Each row comes from the steps of one walk. Every step used is in the known rows, and no mark comes twice. Write the walk behind each row, first mark first.
In the rows, 128 means zero.
Known rows
p > y > g: [134 130 132 108 128 139 145 137 133 120 131 125 131 127 149 169 138 142
 141 142 127 131 144 128 135 112 136 136]
s > j > p > y > g: [133 141 160 122 111 141 188 160 126 111 134 125 131 126 137 174 135 143
 141 143 136 127 155 100 108  94 147 130]
g > m > d > j: [ 96 125 126 125 145 129 151 117 146 125 129 154 159 120 127 207 124 129
 123 130 120 148 112 103 123 131 133 123]
j > p > y > g > m > d > t: [117 127 139 106 133 137 174 157 147 114 139 150 160 131 150 241 134 141
 101 141 113 151 130 100 117  93 149 135]
p > y: [133 128 133 118 127 132 142 135 128 121 129 124 134 130 138 143 131 135
 132 135 127 126 130 128 127 120 135 134]
m > d: [114 127 121 127 133 126 134 121 133 130 130 142 133 127 122 161 125 134
 117 128 123 133 124 119 125 132 131 126]
h > j > d > m > g > y > p: [ 78 123 139 178 120 130 118 121 119 135 131 146 165 110 143 203 118 136
 158 144 132 127 113 113 147 123 105 117]
s > j > d > m > g > y > p: [ 76 128 158 176 120 132 116 120 119 139 131 146 154 110 137 208 129 131
 179 138 139 122 120 116 134 146 100 119]
d > m > g: [ 97 124 131 160 128 127  92 116 126 133 129 143 165 117 134 160 133 130
 122 125 126 120  96 149 137 144 114 120]
y > p: [128 124 133 123 127 131 131 132 127 133 128 125 130 126 134 149 128 133
 144 134 126 128 130 126 131 118 124 132]
g > y: [124 125 132 128 131 129 128 122 128 129 129 131 121 121 143 148 128 131
 143 137 125 133 126 133 131 123 115 131]
g > m > d > j > h: [ 86 131 138 132 130 133 150 119 146 123 129 148 176 115 119 197 118 132
 127 126 123 144 120  88 115 134 140 113]
s > j > d > m > g > y: [ 76 132 153 182 122 129 113 117 120 133 131 149 152 112 132 188 129 126
 163 132 142 122 118 117 131 155 104 115]
y > p > j > h: [122 134 147 132  97 142 133 142 127 133 127 113 151 118 127 127 130 143
 144 128 129 139 146  97 125 106 133 120]
y > g > m > d: [107 129 118 105 135 139 133 123 148 131 135 153 141 118 140 208 136 133
 126 140 117 156 129 121 136 120 130 130]
h > j > p: [128 134 138 145 111 128 173 153 121 116 131 129 139 127 121 129 114 133
 110 135 130 128 133 100 114  87 143 120]
h > j: [122 129 124 142 122 128 149 131 124 125 130 127 134 126 124 131 116 134
 114 131 129 128 139 108 127 109 136 122]
s > j > d: [110 140 147 151 118 129 151 134 122 128 129 131 124 130 110 136 124 121
 155 125 147 124 153  92 119 143 131 120]
h > j > s: [116 138 132 162 117 129 164 135 120 126 133 131 131 132 117 136 112 132
 114 131 134 129 151  86 126 104 138 121]
d > m > g > y: [ 93 120 135 160 131 128  90 111 126 133 130 146 156 110 149 179 134 132
 138 134 122 125  94 153 140 141 101 123]
f > q > t: [135 127 116 121 161 128 114 105 120 151 125 116 118 139 147  82 131 116
 112 127 137 106 134 143 120 141 142 123]
p > j > d: [121 137 134 140 108 134 135 141 126 129 127 126 136 130 119 118 133 128
 145 126 139 144 142  96 134 126 129 121]
q > f: [130 128 125 123 145 128 107 129 124 138 128 122 122 129 127 110 128 120
 125 125 120 106 130 144 133 128 139 125]
y > p > j > d > m: [107 129 143 156 109 136 110 134 124 136 125 127 162 126 122 152 131 136
 162 127 134 139 132 103 139 129 122 124]
h > j > d: [112 135 128 151 118 127 152 135 122 124 129 132 136 130 115 132 113 127
 134 131 140 129 147  91 131 122 136 118]
f > q: [132 127 121 124 149 129 119 116 126 138 129 125 115 131 134  96 130 120
 131 128 131 116 130 132 128 129 135 122]
s > j > p > y > g > m > d: [110 140 152 109 116 145 192 153 141 115 139 149 148 119 139 225 136 141
 132 148 125 150 144  94 109  95 147 129]
d > m > g > y > p: [ 93 116 140 154 130 131  94 113 126 139 130 143 157 108 155 199 133 137
 152 141 120 126  95 151 143 131  97 127]
y > p > j: [132 127 135 126 111 138 134 140 127 135 127 119 135 123 133 137 137 141
 141 131 126 143 139 111 135 104 126 130]
s > j > d > m > g: [ 80 136 149 182 119 128 114 123 120 132 130 145 160 119 117 168 129 123
 146 123 144 118 119 112 128 159 117 112]

Write each row's walk
[ 99 134 135 158 141 125 168 121 133 124 129 147 144 132 112 192 115 133
 122 127 131 130 130  79 117 130 138 120]
m > d > j > s
[125 131 147 139 129 126 172 146 129 113 126 131 147 128 122 151 119 129
 130 130 131 125 118 102 108 110 140 122]
d > j > p
[112 134 133 111 115 143 192 154 141 112 140 150 158 119 143 222 125 146
 113 154 118 154 138  92 122  73 151 127]
h > j > p > y > g > m > d
[103 127 129 105 145 140 168 125 152 116 133 151 161 119 147 248 133 142
 136 144 118 150 127 103 130 116 141 131]
p > y > g > m > d > j
[133 134 142 134 109 132 186 159 121 108 133 125 146 129 132 143 117 141
 115 142 128 127 138  99 113  80 149 125]
h > j > p > y
[ 97 119 141 157 114 138  97 122 125 141 130 136 163 105 155 190 142 145
 149 138 120 140 104 137 147 116  99 125]
d > m > g > y > p > j
[ 92 128 149 178 110 139 112 126 122 141 133 139 160 111 147 194 138 142
 147 139 125 141 115 114 144 112 101 124]
d > m > g > y > p > j > s
[131 134 142  97 115 145 166 157 140 112 137 136 150 122 152 186 140 136
 137 150 121 149 131 122 125  88 140 135]
j > p > y > g > m
[121 130 125 105 129 141 130 129 143 129 133 139 136 119 145 174 139 128
 136 139 122 151 133 130 139 116 127 133]
y > g > m
[124 141 158 110 110 146 187 160 136 113 137 135 142 120 143 193 139 136
 142 147 130 145 148 102 111  90 145 132]
s > j > p > y > g > m
[127 141 137 150 108 136 146 142 124 130 130 125 130 131 120 123 132 133
 123 126 133 144 148  91 129 110 131 125]
p > j > s
[118 131 152 131 101 143 131 136 128 134 128 116 144 111 142 148 131 146
 159 136 126 143 144 101 128 102 120 123]
g > y > p > j > h
[112 123 136 135 112 140 126 133 127 139 131 132 136 106 158 176 144 142
 149 143 123 145 116 126 146 104 102 127]
m > g > y > p > j
[ 91 134 133 145 140 130 166 121 143 126 133 157 156 126 119 212 119 127
 120 131 124 148 123  80 121 127 135 122]
g > m > d > j > s
[110 134 149 160 131 123 153 141 123 128 129 131 130 140 115 158 122 122
 129 115 143 122 155  82 114 142 137 122]
s > j > d > t
[138 132 145 120 114 132 165 156 125 112 131 126 140 131 136 140 129 136
 127 140 127 127 125 118 112 100 141 131]
j > p > y
[140 135 145 109 116 139 168 158 131 111 133 126 137 128 145 166 135 142
 137 147 128 131 137 120 120  92 143 134]
j > p > y > g
[ 87 129 134 170 124 126  94 121 124 131 129 147 167 121 125 162 129 123
 142 127 136 123 103 131 140 158 113 116]
j > d > m > g
[111 129 140 138 134 124 176 139 134 115 128 145 152 127 116 184 117 134
 118 130 127 129 114  93 105 114 143 119]
m > d > j > p
[118 133 136  96 121 143 172 151 145 115 138 151 154 121 146 220 136 140
 127 152 117 154 127 111 121  93 143 132]
j > p > y > g > m > d
[108 119 135 133 128 133 121 124 127 137 132 139 132 108 157 186 134 134
 150 146 122 131 109 142 143 118 100 129]
m > g > y > p
[111 129 123  94 133 143 148 129 148 123 137 149 149 120 150 222 139 141
 130 147 116 155 131 120 136 113 136 135]
p > y > g > m > d
[ 97 136 136 124 140 142 184 130 148 117 136 155 159 126 139 252 129 141
 134 145 124 152 138  79 128 111 143 130]
p > y > g > m > d > j > s
[ 77 127 134 184 120 127 114 117 120 130 131 149 163 112 137 184 118 131
 143 138 134 126 112 116 144 133 108 113]
h > j > d > m > g > y
[ 83 126 138 169 127 128  94 114 124 132 130 150 158 114 140 181 130 124
 157 135 133 127 101 135 144 153 100 119]
j > d > m > g > y
[124 120 137 123 130 132 130 124 128 135 129 128 121 118 148 168 128 136
 158 143 123 132 128 131 134 114 111 135]
g > y > p
[131 139 161 132 109 133 184 159 121 112 132 124 134 130 127 146 129 136
 134 136 136 122 143 100 101 103 146 127]
s > j > p > y
[125 130 130  95 126 145 144 135 143 121 134 135 145 121 155 189 142 137
 141 146 120 149 137 130 139 109 133 138]
p > y > g > m
[102 129 148 142  98 143 122 135 126 137 131 126 154 102 150 167 138 145
 152 139 125 142 125 112 137 106 109 117]
m > g > y > p > j > h
